Each row comes from the steps of one path. Every step used is in the known rows, and no mark comes twice. Write the path behind each row, first mark first.
Known rows
U > X > Q > J > W: [ -5.7  38.7  -8.4  14.6 -21.2   9.9  12.7  17.1  -0.7  -1.7 -21.0  42.7
  -0.3  -6.9  50.6   4.0   1.4 -20.8  31.7   9.1  -3.1 -13.3 -21.7 -20.6
   3.8   6.1  14.9   9.8   9.9 -11.6  -9.3]
T > W > X > Q: [ 13.5   8.3  -6.6   1.8  -7.8   6.0  -2.7  -7.2  29.3  -1.2  15.1  56.2
  -8.9   9.2  29.2 -14.9   7.7 -29.7  -6.7   8.7   7.6 -10.5 -24.5 -13.5
  -8.4 -11.6  19.6  -2.9  15.1   9.0  -9.6]
U > J > Q > X: [ 17.4  21.7   5.4  -0.9  -6.8   4.7   4.1   7.2 -11.8  -5.3 -50.5  -2.6
   7.8  -5.1  36.1  11.4   3.7  -1.5  46.2   6.1  12.1 -42.9 -44.3   0.9
  27.6  12.2  10.0   2.3   4.1 -18.2  -4.2]
Q > X > U > J > W > T: [  9.0  16.6  26.2   3.1 -18.8  -2.7  12.7  17.1  10.2   5.5 -19.8  46.3
  -6.5  13.9  27.4  -4.4  16.5 -16.6  28.6   6.0   5.6 -47.9 -27.2  -7.2
  -8.6   5.4  17.9   3.7   7.4 -15.2  -3.9]
W > J > Q: [ 52.0   8.0  -0.4 -12.2  -5.2   4.1  -1.7   0.1   9.2   0.9 -27.0  27.5
  -6.3   0.7  12.3  18.5  -0.2  -4.5  46.2  -1.6  17.6 -25.3  -8.5  -8.6
   4.8  -3.4  -0.3   2.0   0.8  -7.8  -3.0]
S > T > W > X: [ 30.1 -13.2  30.5  -6.8  -5.0  -0.8   4.6 -15.8  19.5   3.6  11.8  62.6
  -9.4   1.8   9.9  -5.7   8.4 -18.7  10.3   4.3  12.7 -30.3 -50.6 -10.0
  -3.1  -8.3   3.2 -15.8  -0.3   2.1  -9.0]
S > T: [  7.3 -11.1  21.4 -17.4  -9.6  10.7  10.5   6.1  -2.5   1.4  -4.4  23.7
  -3.5 -16.6  -9.2   1.3   6.9  16.9  12.9  -1.0  -2.8  -9.8 -25.7  -4.9
   7.3  -3.2 -12.5  -5.2  -5.1   1.4  -1.9]
T > W: [-18.9  -4.4   5.9   6.8   3.9 -13.2   2.1  -7.6   4.1   1.7   9.1  10.3
   9.6   4.5   9.5  -5.6  -5.6 -34.2  14.9   6.5   8.8  -7.2  -8.9  -8.8
   2.1  -1.9   3.6  -3.3   4.1   4.1  -5.9]
W > X > U > J > Q: [ 46.6  14.8   7.2  -3.5  -9.5  14.0   0.5  12.2  17.9   9.1 -34.3  40.4
  -8.7   7.0  38.5  10.9  12.6  -3.9  41.4   3.0  11.6 -62.4 -15.3  -5.4
   5.3   7.8  17.0  10.5   6.4   1.9  -1.8]
U > X > W > J: [ -5.2 -17.2  18.5 -15.9  -6.2   3.3  -8.3   9.5   1.7   5.2 -21.8  52.9
 -10.0  11.6  32.0   1.3   6.8 -16.7   5.1  -2.2 -11.9 -11.5  -6.1 -15.3
 -23.1   0.8  21.3 -12.3   4.6   8.0  -9.4]
Q > J > W > X: [ 44.0  15.1   7.2  16.4 -17.0  -5.7   6.7 -13.5  11.1   1.1  -8.4  50.7
 -17.2   8.9  31.6   5.1   4.2 -15.8  18.6   3.5  15.5 -27.7 -37.2  -8.9
  -5.3  -4.5   8.5  -3.5   3.4 -22.7  -5.7]
J > W: [ 22.8  28.4  -2.8  20.3  -2.0 -10.5  13.4  11.2   7.5   3.4   4.6  26.2
  -1.2  -9.6   0.5   4.6   0.3 -13.3  18.1   1.6   6.5  -7.2  -1.9  -6.4
   2.1   0.5  -4.1   4.1   5.1 -16.7  -1.3]
X > U > J > W > T: [ 12.8  14.0  23.7   4.4 -16.9  -0.6  13.5  19.7  15.6  14.9  -7.3  53.3
  -5.4  14.7  18.9  -1.1  16.6 -12.4  31.6   3.4   3.1 -46.4  -5.5  -6.7
 -13.4   1.4  10.7   6.2   4.2  -4.8  -0.4]
U > J: [-14.6 -15.7  12.6  -6.1  -2.1   0.0  -1.6   8.3  -9.5  10.6 -26.2  -1.7
  11.7   2.8  17.4   4.4   4.1   5.1  22.8   1.8  -5.0 -29.4  -5.2   7.7
   7.4   9.5   3.2  -4.2  -2.9   1.8   0.7]
X > U > J > W: [  1.3  12.7   7.3  10.3  -6.3  -7.7  11.7  30.0   8.4  13.0 -19.4  28.7
   1.5  -1.7  25.4   2.1   5.7 -14.2  34.0   4.1  -1.9 -36.6   8.9  -7.6
  -0.1  11.9   9.1   9.4   9.2  -5.7  -1.7]
S > T > W > X > U: [ 17.7 -14.9  25.8 -12.0  -7.9   4.0   2.5  -1.0  29.9   3.3   9.1  64.0
 -18.4   6.4  19.2 -12.8  10.4 -24.5   5.1   4.6   6.7 -30.8 -24.6 -19.5
 -13.0  -3.7  15.8  -1.8   8.3  12.5  -9.6]
Q > X: [ -6.1   3.7   4.8  -1.4  -2.1  -2.8  -1.0  -3.3  -7.7 -12.2 -14.8  -8.3
  -2.4  -1.1  12.7  -4.5  -0.7  -5.0  -2.2   3.5   2.8  -1.0 -28.3  -1.2
   6.9   4.3   9.5  -3.7   4.2 -14.8  -4.3]
T > S: [ -4.5   0.9   2.2  -6.7  -9.9 -17.7   5.5 -17.1   6.1  -6.0  -5.0 -18.3
   5.5  -4.4  -8.8  -1.3 -10.3 -13.4  11.8   3.8   6.6  19.1  -9.7  -3.4
   7.4  -4.9  -3.3  -1.2  -2.3   8.7  -8.4]
X > Q > J: [-29.7  -0.8 -13.3  -7.5 -25.7  11.9  -0.4  -2.0  -6.4  -6.8 -24.6  10.7
  -3.4   4.2  40.0  -4.9  -0.6  -2.9  15.4   7.0  -3.5   0.6 -14.7 -14.3
   2.2  -5.7  10.9   9.1   8.7   1.1  -6.5]
Q > J: [-21.8 -12.6   3.3  -4.5 -17.0   0.5  -0.4 -11.6 -15.6  -4.0 -25.4  -6.7
  -0.4   7.4  27.8   3.1  -4.9  -3.9  20.8   3.4   2.0  -8.3 -16.7  -6.1
   3.2  -0.1   3.4   2.1  -1.4  -5.7  -3.7]
Q > J > W > X > U: [ 30.6  11.1   5.2   9.6 -18.7  -1.2   3.9   1.6  22.5   1.0  -9.5  54.1
 -25.2  12.9  39.3  -3.4   6.7 -20.7  12.2   3.8   9.5 -29.0 -12.3 -19.5
 -16.1  -0.3  22.1   8.1  11.9  -9.5  -6.5]

Write each row's path
[ -5.2 -11.9  12.2 -14.9 -30.0  12.6   5.6 -13.3   9.4  -3.3 -15.3  63.0
 -11.0   3.5  48.0  -9.7   6.3 -17.8  23.1  10.5   6.4 -24.8 -56.2 -22.8
   0.7 -12.7  12.2  -5.0   8.5   2.6 -13.9] : S > T > W > X > Q > J
[ 24.4  -4.6  13.2   7.5   1.6  -7.7  -3.8 -21.0  20.9   2.5  15.4  42.3
  -7.4  13.8  17.1  -6.5   2.9 -31.6  -0.2   5.2  16.7 -22.9 -30.6  -6.6
  -8.2  -6.7  12.3 -11.5   4.0   1.1  -7.1] : T > W > X
[ 27.4  33.1  -4.8   4.0  -4.9   5.4   4.4  -0.6  -3.7 -13.7 -30.8   0.7
  -1.9  -7.5  20.4   7.5   0.0  -5.8  27.7   4.8  17.5 -18.8 -39.2  -6.1
  21.8   5.4   7.1   6.4   6.5 -19.8  -4.4] : J > Q > X
[ 36.6   4.9   3.9  -6.9  -2.1  -6.2  -0.3  -6.0  12.0   1.7 -19.5  35.0
   1.8   4.2  19.9  14.3  -3.8 -30.7  58.0   3.6  23.5 -31.3 -16.8 -16.0
   7.2  -4.7   2.1  -1.1   4.3  -4.1  -8.2] : T > W > J > Q
[ -1.7  36.7  10.0  -0.5 -37.0  -2.4  19.4  -8.0  12.1  -3.7 -14.9  43.5
   0.0   4.2  30.1   0.0   1.8 -31.1  37.6  11.6   7.3  -5.2 -42.4 -20.2
  -3.3  -6.4  12.8   5.5   2.4   1.4 -15.0] : U > X > Q > J > W > T > S
[ -3.7 -30.7  11.6 -16.4 -10.2  -7.0  -7.9   0.8   4.6   4.0 -16.2  46.5
 -13.9  13.6  20.1  -4.0   4.5 -12.2   6.0  -3.6  -4.9  -4.0   3.0 -15.3
 -20.8 -10.8  11.0 -11.4   8.4   3.6  -6.6] : X > W > J
[ 38.3  25.7  -5.5   9.1 -14.8   8.4   6.3  13.5  24.0   8.2  -7.1  68.4
  -9.3   1.1  35.8  -3.5  14.7  -7.9  12.2   5.9   2.0 -30.5 -22.9  -6.0
  -2.5  -3.6  16.4  -0.1  14.0  -6.1  -5.3] : U > J > W > X > Q
[  0.1 -29.8  14.0 -14.4   1.6 -15.8  -8.4 -11.2  10.0   3.6  -3.3  25.1
   1.5  13.1  11.1   0.4  -5.3 -32.2  26.4   2.1   9.4 -13.1  -5.7 -11.3
 -10.0  -5.9   5.5 -12.9   2.3   2.0  -9.3] : T > W > J
[  5.6  12.3  23.4  -3.1 -25.5 -18.6  17.7   1.8  20.5   7.5 -12.5  28.5
  -0.6   9.4   9.2  -3.6   4.3 -25.4  39.2   6.8   7.7 -21.9 -12.7 -10.1
  -5.0  -2.4   7.6   5.9   2.4   5.1  -9.0] : X > U > J > W > T > S
[  2.9  17.9  -1.0  17.2 -16.4 -11.2  12.9   0.7  -6.7  -0.1 -18.0  20.1
  -1.4  -1.4  27.7   7.0  -4.5 -16.5  36.3   4.8   9.5 -13.6 -17.6 -12.3
   5.7   0.2  -1.1   5.5   3.7 -22.3  -4.6] : Q > J > W
[-23.1  10.5  10.7   4.8  -4.0   7.8   0.7  15.8  -4.2   3.6 -10.5  42.3
  -2.7   2.1  33.3  -5.0   7.8 -16.4  -9.7   1.6 -16.2  -6.1  -8.5 -14.3
 -12.7   6.2  20.0  -3.5   6.7  10.9  -6.1] : U > X > W
[ 12.2  14.6  23.9   0.9 -22.5 -20.7  19.4  -8.9  11.8   7.8 -11.1  21.0
   7.3   4.8   1.4   2.6   2.6 -20.0  43.3   6.3  12.0 -19.6 -29.5  -2.6
   3.4  -5.7  -2.7  -3.4  -3.7  -2.9  -7.9] : U > J > W > T > S
[ 28.0   8.1   1.3 -16.2  -9.9   5.5  -4.5  10.5  13.0 -11.0 -36.9  23.8
 -17.5   5.1  31.0   3.1   2.6 -13.6  31.5   2.2  12.4 -26.2 -11.8 -17.9
  -0.1   5.1  21.9  10.6  13.0  -8.7  -7.9] : W > J > Q > X > U
[  2.6  16.7  25.6  -4.7 -26.2 -18.9  16.5  -0.7  14.8  -1.1 -23.5  23.0
  -1.9   8.2  18.5  -6.4   4.4 -27.4  37.8   9.3  10.7 -22.2 -33.3 -11.1
  -0.7   0.5  13.7   3.0   5.9  -5.3 -11.7] : Q > X > U > J > W > T > S
[ 13.7  26.7  15.7   2.4 -22.6   7.0   9.7  -1.8   3.4  -5.9 -19.7  57.0
 -14.2  13.2  30.0  -6.8  15.9 -16.3  16.9   4.2  11.0 -25.1 -47.1 -15.9
  -6.9 -11.2  16.1   0.1  11.3 -11.1  -5.7] : J > Q > X > W > T
[-21.1 -18.0  12.0 -10.6  -5.3   3.7  -2.8  21.0   1.4  10.4 -26.8   3.3
   2.8   7.4  26.7  -2.4   7.0   0.3  17.6   2.4 -10.2 -34.7  12.6  -0.7
  -3.3  12.6  16.0   6.7   4.7  11.9  -1.1] : X > U > J
[-14.8  -2.4  19.1  -8.6 -26.6 -14.0  11.2 -18.3  11.5  -1.0  -0.8  33.3
  -6.0  13.3   2.9 -13.4   3.9 -22.5   6.9   4.1   3.8  10.5 -23.3 -13.7
 -13.6 -18.1   5.9  -5.3   2.9  13.8 -10.1] : X > W > T > S
[ 22.1  26.8  14.2   5.0 -21.4 -20.9  19.7 -15.0  19.1  -0.5   7.1  24.2
  -1.2   3.2 -12.1  -0.5  -0.6 -24.8  27.4   5.3  15.3   3.6 -26.1  -8.3
  -2.0 -12.5  -4.9  -0.2  -1.6  -4.3  -7.8] : J > W > T > S
[ 33.0  15.7   7.8  -8.1  -8.5  10.8  -0.9  12.0   5.7   3.3 -34.8  60.7
  -8.2   3.1  37.6  14.5   6.9 -17.2  40.0  -0.5   3.9 -31.1 -15.8 -19.7
  -5.6   1.2  15.9  -0.6   6.0   0.7  -7.8] : U > X > W > J > Q
[-12.8 -14.2  25.7  -9.3  -3.3  -5.7  12.0  -1.6   3.2   2.9   4.9  29.1
   7.3  -9.9   2.0  -4.4   0.1 -19.9  26.1   6.0   4.5 -16.9 -32.5 -13.8
   9.4  -4.2  -7.9  -8.3  -0.8   5.3  -8.1] : S > T > W
[ -9.8  -1.2  20.2  -1.4 -18.3   3.2   5.6  -1.4   6.6   5.1   4.2  57.0
 -12.4  19.5  13.1 -13.0  16.3 -10.3  -6.5   0.3  -2.5 -11.0 -15.1 -11.2
 -24.5 -14.9   9.8  -5.1   6.0   6.1  -1.8] : X > W > T
[ -0.9  25.4   2.8  -0.9 -40.5 -10.9  20.3 -14.6  14.5  -5.0 -10.6  34.0
  -3.4   5.3  18.5  -4.7  -0.6 -26.8  37.6  10.6  13.2   3.8 -35.1 -19.8
  -1.5 -16.6   3.2   6.6   5.5  -2.8 -13.1] : X > Q > J > W > T > S
[  7.1  27.4   3.1   6.9 -33.1   6.7  15.9   1.4   9.2   0.9  -5.8  57.1
  -9.6  12.3  29.0  -2.8  10.5 -16.8  28.7   7.6   7.7 -19.1 -28.5 -17.4
  -8.7 -13.1   6.7   7.5   7.9 -14.2  -4.6] : X > Q > J > W > T
[ 13.7  -5.5  10.9   0.1  -1.6  -3.4  -5.4  -4.9  31.7   2.3  12.9  47.2
 -16.4  17.6  25.1 -13.8   5.9 -36.2  -6.0   5.3   8.5 -24.5  -6.2 -15.4
 -19.8  -1.7  25.5   1.7  11.9  11.7  -7.6] : T > W > X > U
[-26.8 -14.2  15.3 -11.3  -7.6   1.2  -4.0  18.5  -4.7   0.4 -39.0  -2.1
   0.7   6.6  37.8  -6.6   6.3  -3.7  14.8   5.0  -7.1 -34.6 -10.6  -1.5
   4.3  15.9  23.3   4.0   7.6   0.7  -4.3] : Q > X > U > J
[  3.3   0.0  -6.9  -7.0 -26.8  14.8  -4.6 -12.4   7.6  -6.1 -18.9  39.5
 -15.7  12.7  47.5  -6.4   5.7  -4.2   3.6   6.2   2.6 -11.9 -32.4 -13.1
  -6.2  -9.1  18.5   2.2   9.1  -1.1  -8.2] : W > X > Q > J
[  4.8 -38.7  32.1 -27.4  -5.8  -8.4   0.7  -6.3   7.8   4.9  -8.4  44.3
  -0.9   0.7   5.6   1.4   0.2 -20.0  36.7   1.7   6.9 -21.7 -26.7 -15.3
  -1.9  -8.7  -4.3 -16.6  -2.1   3.3 -11.1] : S > T > W > J
[ 19.7  15.5  24.2   7.5 -14.0  -3.5  15.0   8.7   6.9  15.0  -6.8  45.1
   2.7  10.4  11.0   4.7  13.4  -8.8  34.8   2.8   4.9 -43.2 -22.3   0.6
  -5.8  -0.2   0.4  -2.5  -1.7 -12.5   0.5] : U > J > W > T
[ 18.1  -3.4  21.7 -23.6 -13.3   1.2   4.4   9.3  14.6  -8.5 -33.7  44.8
 -12.2  -4.0  32.6  -0.7   3.5 -26.6  50.5   6.5  15.3 -38.0 -37.1 -27.9
   8.5   1.6  15.1   4.5  12.3  -5.1 -13.8] : S > T > W > J > Q > X > U
[ 40.4  -2.6  19.3 -18.8  -8.0   0.2   7.7  -1.9  11.2   3.1 -22.9  50.4
  -1.0  -7.2  12.9  14.7   0.2 -20.3  67.5   3.1  21.3 -38.0 -34.6 -18.8
  12.8  -7.1  -6.3  -4.3   0.3  -3.0  -9.8] : S > T > W > J > Q
[-14.4   1.5  22.7  -2.2 -20.3   1.3   4.4  -4.5  -0.2  -4.8  -7.8  51.2
 -14.9  18.7  22.6 -16.5  15.5 -13.9  -7.9   2.9   0.8 -11.2 -37.9 -12.4
 -17.2 -11.6  18.0  -7.3   9.4  -6.3  -5.6] : Q > X > W > T
[ 42.0  11.0   3.6 -12.0  -6.9   1.8  -3.2  -3.8   0.3 -12.1 -39.5  14.3
  -8.1  -0.9  22.5  12.7  -0.4  -7.1  38.9   1.7  19.6 -24.3 -37.4  -8.6
  11.0   0.6   9.1  -1.5   5.2 -23.0  -6.8] : W > J > Q > X
